In the rows, 128 means zero.
Known rows, with every step that occurs:
n -> d -> p -> r: [116 120  92  53 172 110 167 119  69 123 174 139 123 102 153 102  94 185
 103 116 103 225  85 137 127 155 101 175 145 116 134 136 118 142 104 102
 121 147 111 159 123  80]
r -> l -> z -> p -> d: [117 159 190 119 142 127 146 113 116 122  59 103 175 161 103 136 159 114
  97 123 120  68 145 110  97 148 125 138 115 129 143 148 153  91 146 141
 153  94 122 138 127 128]
l -> r -> p: [ 89 137 120 183 129 133 105 150 151 105 118 120 126 119 118 148 109 152
 206 114 101 177 132 175 122 140 121 175 149 148 101 135 107 142  96 117
 134 129 160 134 118 102]
a -> p: [115 103 135 123 103 101 126 147 155 138 164 134 131 119 150 131 131 117
 136 176 160 116 190  93 126 127 133  93 132 126  98 134 117 152 122 129
 126 150 126 139 108 131]
s -> p: [132 157 163 154 166 112  97 153 131 124 117 136 141 130 131 107 132 117
 113 130 162 116 118  97 154 162 146 116 101 137 124  95 115 136 159 116
 134 118 137 112 128 109]
r -> p: [107 125 134 180 121 139 102 152 146 104 135 107 127 108  93 117 119 126
 151 129 136 171 134 157 125 135 130 157 138 146 111 121 112 123  71 115
 131 128 145 132 143 119]
r -> l: [110 121 160 160 131 146 118 129 120  78 125 126 126 112  91 127 110 121
 134 137 128 139 161 158 150 146 130 108 111 135 115 116 128 119 122 116
 123 134  82 120 144  99]
l -> r -> p -> d: [107 159 117 143 132 128 130 134 137 142 109 124 152 137 131 126 136 149
 190 116  76 162 116 150  72 138 113 202 143 121 123 135 121 142  88 112
 144  88 173 148 129  88]
l -> p: [114 120 113 177  98 128 134 146 181 130 136 111 156 139 123 137 117 144
 175 151 140 122 153 114 138 132 145 117 101 162 120 122 120 127 118 128
 129 157 156 129 126 141]
d -> p -> b: [139 133 128  94 140 107 158 104 125 138 183 158  69 108 145  95 121 104
 110 136 139 144 104 146 172 123 160 133 146  90 135 124 131 106 139 147
 110 133 117  93 135 115]
z -> p -> s: [134 141 160 119 130 118 132 117 120 128 138 111  95 182  91 120 117 107
 108 122 169  82 141 108 176 119 137 100 113 123 158 136 120 129 218 134
 118 123 112 127 112 154]
g -> d -> p -> b: [150 126 147  84 131 110 157  98 102 136 142 182  82  62 135 114 139 120
  83 138 144 145  81 167 130  98 127 151 153  75 147 123  97 109 129 104
 120  99 149  97 164 114]
q -> p: [140 119 120 164 114 130 124 139 159  80 150 115 129 107 103 148 125 111
 137 132 166 131 131 122 171 131 157 139 139 140 156 130 114 136  72 122
 112 145 131 133 124 122]
g -> d: [129 122 171 152 117 129 114 127  89 111 117 166 143  76 123 132 133 124
 102 133 136 140 125 134 122 108 134 122 126 133 134 137  80 129 116  72
 138 115 160 140 145 102]
l -> r -> p -> z: [109 134  97 177 115 136 104 152 141 142 106 137 107 145 127 125 119 142
 191  92  95 192 131 203  99 118  99 155 143 136  83 131 141 124 153 137
 147 127 137 132 132 101]
z -> l -> p -> d -> n: [158 132  95 110 105 138 151 132 167 180 120 154 176 154 138 129 153 170
 167 106  97  96  92  83 114  94 122 121 137 126 154  96 144 144  78 106
 130 102  79 136 132 184]
z -> l -> p -> q: [141 142 129 123 132 158 125 116 158 157  96  96 125 164 133 145 126 127
 162 107 103  52 122 101 146 122 140  70  87 142 137 153 152 130 104 141
 124 122 113 135  97 177]
l -> z -> p: [115 148 188 155 129 118 110 126 126 124  94 118 157 155 133 150 137 106
 115 114 152  74 146  94 154 137 161 117 134 163 137 165  99  91 163 141
 145 141 162 140  96 145]
a -> p -> d -> g: [142 144 116  39 128  98 154 120 144 185 176 115 160 130 140 128 132 129
 142 158 114 113 127  89  85 118 124 144 121  80 106 109 136 167  97 149
 144 117 155 140 136 145]
n -> d -> p: [128 112 120  69 156 104 160 136  64 115 181 135 124  84 131 103 112 183
 117 123 121 211  83 170 197 157 131 154 150 121 126 126  97 148  89  92
 121 157 124 158 120  88]
s -> p -> b: [157 165 161 120 173 124 108 138 131 150 116 168 103 139 154  91 149 106
  76 134 170  70 130 112 153 151 165 112 109 107 150 100 138 114 191 149
 133 114 146  96 125 119]
g -> d -> p: [124 120 151 118 130 104 143 117 101 114 143 147 120  51 111 122 130 128
 119 131 132 194  67 148 124 106 114 152 145 104 116 119  70 126  92  75
 124 113 130 118 169 105]
d -> p: [115 124 125 119 134 105 145 123 123 117 181 116 108  94 116 111 115 117
 135 130 129 187  92 131 165 137 140 140 145 114 114 119 103 124  95 113
 110 136 118 122 135 112]
n -> d -> p -> s: [129  93  88  42 142 119 171 132  86 135 185 125  82 107 112  88 121 181
 101 139 119 194  91 196 188 134 103 155 124 105 143 113 119 160 159 120
 110 141 115 145 117 107]
a -> p -> r: [106 110 104 104 117  92 126 128 143 146 157 131 126 139 172 129 104 116
 116 169 148 125 178  71  59 125 107 116 123 127 103 142 132 143 140 143
 123 149 123 154 100 123]
g -> d -> p -> a: [170 127 106  84 119 125 155 133  84 113 152 134 128  50 129 130 137 111
  83 140 137 173  81 143 131 131  82 132 163  84 127 136 106 134  83  94
 142 106 149  72 169  90]
b -> p -> r: [108 127 137 145 129 134 113  85 118 105 119  96 140 130 131 140  86 115
 107 168 146 142 147  74 101 135 122 123 155 132 141 122 124 142 140 111
 106 170 120 139 150 123]
l -> r: [ 99 134 134 153 120 122 112 114 108 121 132 147 132 132 159 147 105 138
 186 116 106 142 148 140 165 130 152 137 137 151 118 146 104 143 138 117
 134 148 150 151  88  89]
s -> p -> h: [174 156 136 144 183 146  99 133 110 138 125 112 118 131 145 118 146 100
  98 122 147 128  97  97 159 184 148  94  66 133 122  79 132 151 155 139
 118 118 143  72 130 140]
z -> l -> p -> s: [134 102  93 126  87 147 127 141 185 171 117 113 124 170 109 136 125 137
 176 132 126  58 138 116 128 103 124  82  89 148 153 123 137 141 177 153
 112 117  90 131  94 200]
l -> z: [105 111 131 160 114 134 102 142 114 124 114 133 152 117 153 140 148 117
 115 130 116 111 153 128 138 123 157 130 125 164 115 146 119  97 130 134
 137 151 181 147 100 128]
n -> d: [130 112 145 113 146 132 127 145  61 103 153 155 147 109 144 117 116 182
 110 124 121 160 146 150 197 146 157 124 127 140 144 142  98 146 116  88
 133 165 144 181 100  94]

Rows:
[179 163 120 112 161 129 110 172 120 115 129 129 138 131 145 120 144 103
  81 136 168 101 129  84 159 188 110  96 117 115 132 105 151 144 148 135
 155 125 148  77 127  99]  s -> p -> a
[139 117 124  73 163 136 123 128  76 123 163 133 167 114 119 134  88 183
 145 109  83 177 108 168 196 126 151 144 135 120 132 117 106 166 100 113
 141 156 140 163 111 112]  n -> d -> g
[145 140 106 102 144 122 150 116  99 142 165 169 141 125 150 111 163 144
 102 116 105 146 100 110 136 102 133 153 138 115 142  90 140 148  96  87
 132 113 124 134 155 127]  p -> d -> n
[122 105 106 185  94 156 131 150 175 140 108 115 120 149  98 121 123 143
 168 134 119 137 148 189  96 130 103 102  83 146  80 105 175 105 175 151
 137 154  84 125 155 136]  r -> l -> p -> z
[157 110 104 159 111 144 121 149 148 114 147 137 101 142 120 122 136  97
 124 115 159 139 111 144 151 105 140 122 125 129 125 123 146 121 129 142
 117 142 123 124 142 131]  q -> p -> z
[128 123 111 174 129 143 107 163 143 129 129 131 103 135  94  95 141 112
 135 107 117 184 137 185 119 123 117 133 135 130  78 123 148 107 130 126
 142 119 130 130 165 121]  r -> p -> z
[160 118 107 140 105 145 102 136 149 130  96 158 121 169 137 151 118 127
 194  68 120  94 117 134 160 105 137 108 157 138 138 156 144 134 136 159
 121 119  61 144  72 160]  q -> p -> z -> l -> r
[166 110 117  47 151 128 144 136  65 160 142 163 104 131 120  87 122 174
 121  78 100 171  75 166 187 124 112  89 158 103 116 143 120 130 131 115
 124 131  42 160 105 129]  n -> d -> p -> z -> l
[136 140 147  91 158 124 162  87  78 120 131 125  77  71 120 126 145 113
  77 116 116 170  49 169 133 113 108 138 111  94 112 138 100 131  95  90
 123  93 154 120 165 106]  g -> d -> p -> q
[125 151 174 118 140 123 147 109 115 114  89 128 162 153 112 140 169 152
  92 104 123  97 113 127  99 127 108 147 141 129 150 102 162 107 133 131
 145 101  83 119 145 145]  r -> l -> z -> p -> d -> n
[131 140 100 136 132 133 134 138 139 133 151 139 133 113 114 105 168 152
 123 109  97 183  92 149  95 113 103 180 150 115 127  83 145 147  43  92
 139  85 128 125 193 125]  r -> p -> d -> n
[153 147 154 155 148 145 118 115 107 132 100  88 132 161 136 153 144  86
 101 106 134  93 129  94 165 149 162  91 102 157 144 153 135 106 164 159
 131 128 158  92 107 162]  l -> z -> p -> h
[115 133 150 132 124 131  96 120 110 124 100 157 146 147 143 157  98 136
 209  89  95  99 143 107 175 118 155  94 150 153 139 169  97 136 125 120
 131 129  95 151  52 133]  z -> l -> r
[114 104 134 136 109 146 117 103 139 122 132  88  96 132 100 122 118 116
 101 187 174 102 146 125 157 120 113 105 139 124 153  96 132 160 197 128
 100 151 113 134 146 150]  b -> p -> s
[136 105 146 143 117 129 119 121  93 103 128 197 136  69 133 139 149 151
  95 114 129 169  99 152 137  75 117 135 147 131 138  96  88 143  96  55
 135 125 120 110 174 123]  g -> d -> n
[105 134  89 101 141 103 147 104 115 129 180 127 113 115 148 111  93 127
 123 121 114 204  90 108  97 134 114 158 140 113 116 122 122 125 116 119
 112 124 120 119 141 109]  d -> p -> r
[153 149 124 109 109 140 145 132 162 187 101 127 187 167 123 131 147 140
 173 129 100  58 125  64  98 115 147 104 104 133 149 135 137 127  93 123
 134 103 116 152 108 173]  z -> l -> p -> d
[136 136  73 154 121 146 113 165 135 111 126 111 132 118 142 151 111 138
 186 115 103 162 145 167 121 157  83 155 167 133 108 152 152 144  90 138
 153 125 158  99 115  89]  l -> r -> p -> a
[117  89 100  91  95 103 136 147 169 164 172 123  77 140 135 116 141 116
 114 185 166  99 180 123 121 109 102  97  99 114 109 118 137 162 188 161
 119 131 130 137 103 148]  a -> p -> s
[128 128 140 104 142 110 142 121 131 150 149 104  88 132 153 126 150 109
  86 161 149  96 165 113 131 137 123  90 100 123  93 149 149 153 118 153
 133 134 141 149 107 136]  a -> p -> q
[110 105  96 152 112 153 116 157 157 123 139 102  88 128  84 105 136 120
 136 142 135 154 134 183 115 118 107 143 117 127 120 113 139 143 155 131
 120 100 140 126 147 143]  r -> p -> s
[ 88  97 110 120 126 123 135 103 101 105  82 138 118  58 123 135 133 143
 101 123  92 174  91 180   4 121  58 183 139 120 105 127 127  87 122 118
 124 104 126 102 177 108]  g -> d -> p -> r -> l -> z
[139 128 111 146 101 136 143 131 183 161 138 145 120 148 151 129 131 125
 147 153 135  76 156 125 144 113 162 116 105 131 151 130 147 109 150 154
 124 145 152 111 128 147]  l -> p -> b
[157 143 119 116 123 134 153 128 146 115 137 119 149 122 128 128 155 103
 122 139 144 111 115  95 125 126 158 164 127 117 166 122 130 136  67 119
 119 104 158 142 137 117]  q -> p -> d
[114 125 120  92 136  95 148 101  89 115 136 157 118  78 131 126 111 128
 101 122 113 195  65 124  54 105  90 171 143 102 124 133  92 122 106  84
 115 103 140 118 168  96]  g -> d -> p -> r
[143 117 130  99 113 103 136 129 162 161 157 167  91 131 178 112 138 101
 107 180 173  79 194 109 128 112 151  94 134  99 126 137 140 129 158 169
 129 144 141 122 115 135]  a -> p -> b
[172 160 173 142 156 148 123 103  97 120 132  90 116 167 113 134 110  91
 111 108 144 117 126  77 194 152 170  69 100 130 154 140 118 135 140 131
 120 122 112  90 122 150]  z -> p -> h
[107 121  76 155 109 127 130 124 173 149 133 117 153 159 150 140  98 144
 158 137 109 131 146  94  53 128 125 139  97 160 123 134 138 127 138 130
 119 149 154 128 127 137]  l -> p -> r
[132 118  87 140 124 125 118 119 139  87 142 115 130 132 139 143 104 112
 122 121 145 143 127  91 100 123 137 154 132 136 157 133 142 132  86 131
 100 130 125 123 127 128]  q -> p -> r
[146 137 153 137 129 146 129 149 108  76  83  97 153 148 111 161 136 104
  90 124 151  64 172 122 144 166  98  90 139 131 142 160 172  91 150 169
 158 127  98  84 120 127]  r -> l -> z -> p -> a
[ 78 106 116 160 130 146 106 125 108  99  86 120 138 114 145 145 119 125
 111 124  99 123 164 147  53 140 107 145 110 157 106 133 159  92 153 154
 137 129 132 134 124 112]  p -> r -> l -> z
[106 144 154 135 141 107 112 116 106 126  94 123 161 185 158 147 123 113
  90 107 138  89 149  65  89 134 134 133 136 161 150 175 132  90 176 150
 138 130 150 139 101 140]  l -> z -> p -> r
[137 120  82 170  99 136 132 155 174 171 132 133 135 162 133 117 134 137
 155 127 127 131 138 141 107 111 130  99  99 146  96 123 147 109 178 147
 135 164 131 129 138 138]  l -> p -> z
[129 122 126 155  96 138 114 142 187 152 107 124 157 151 113 147 111 140
 196 119 122  83 144  88 141 120 151  84 111 156 135 140 113 126 106 123
 120 136  97 135  98 180]  z -> l -> p
[140 160 151  84 138 130 136  67 120 152 139  77 172 129  96 143 113 123
 125 156 121 123  94  97 129 122 127 150 158  90 146  84 124 156 120 127
 128 137 143 140 173 144]  b -> p -> d -> g
[130 136 135 162 126 150 112 135 157 123 137 143  98 114 126  97 129 113
 124 135 140 125 145 172 127 119 151 140 142 109 135 132 136 104 114 143
 128 113 153 111 152 131]  r -> p -> b
[126 165 185 133 161 130 123  95  93 126  82  93 126 175 140 148 162  98
  78  99 132  50 128 117 155 139 155 101 101 148 135 178 142 103 160 158
 145 123 171 144  95 150]  l -> z -> p -> q
[ 96 111 121 194 105 144 135 143 192 111 110  98 146 126  93 140 105 150
 187 155 119 127 161 160 123 141 123 124  90 155 108 101 140 120 119 130
 119 156 101 120 148 125]  r -> l -> p
[ 83  81 109 133 107 115 118 139 154 127 100 116 129 119 160 148 133 136
 118 169 121 109 205 129  11 140  78 134 120 147  88 138 173 108 142 177
 136 138 112 134 114 131]  a -> p -> r -> l -> z
[103 134 197 165 129 127 108 126 129  80  73 104 153 150  91 148 125 117
 114 121 143  77 161 132 138 152 132 111 127 159 135 150 133  88 157 158
 143 128 107 127 116 136]  r -> l -> z -> p
[128 145 136 139 123 149  95 124 159 143  78 161  98 144 135 131 111 136
 194  92  95  85 143 162 130 113 145 127 174 117 147 159 129 119 123 157
 130  85  94 119  90 145]  z -> l -> r -> p -> b
[118 130 155 124 112 127 125 125 121 138 101 104 118 183 126 137 150 103
  92 124 147  55 144 117 145 107 134 117 116 147 157 148 128 110 232 169
 138 135 157 133  95 171]  l -> z -> p -> s
[137 138 142 118 123 133 149  76 113 136 138 121 147 122 119 125 146 141
  94 152 144 137 105  95 139 117 116 143 182 112 156  70 135 159 102  90
 114 148 108 143 183 132]  b -> p -> d -> n
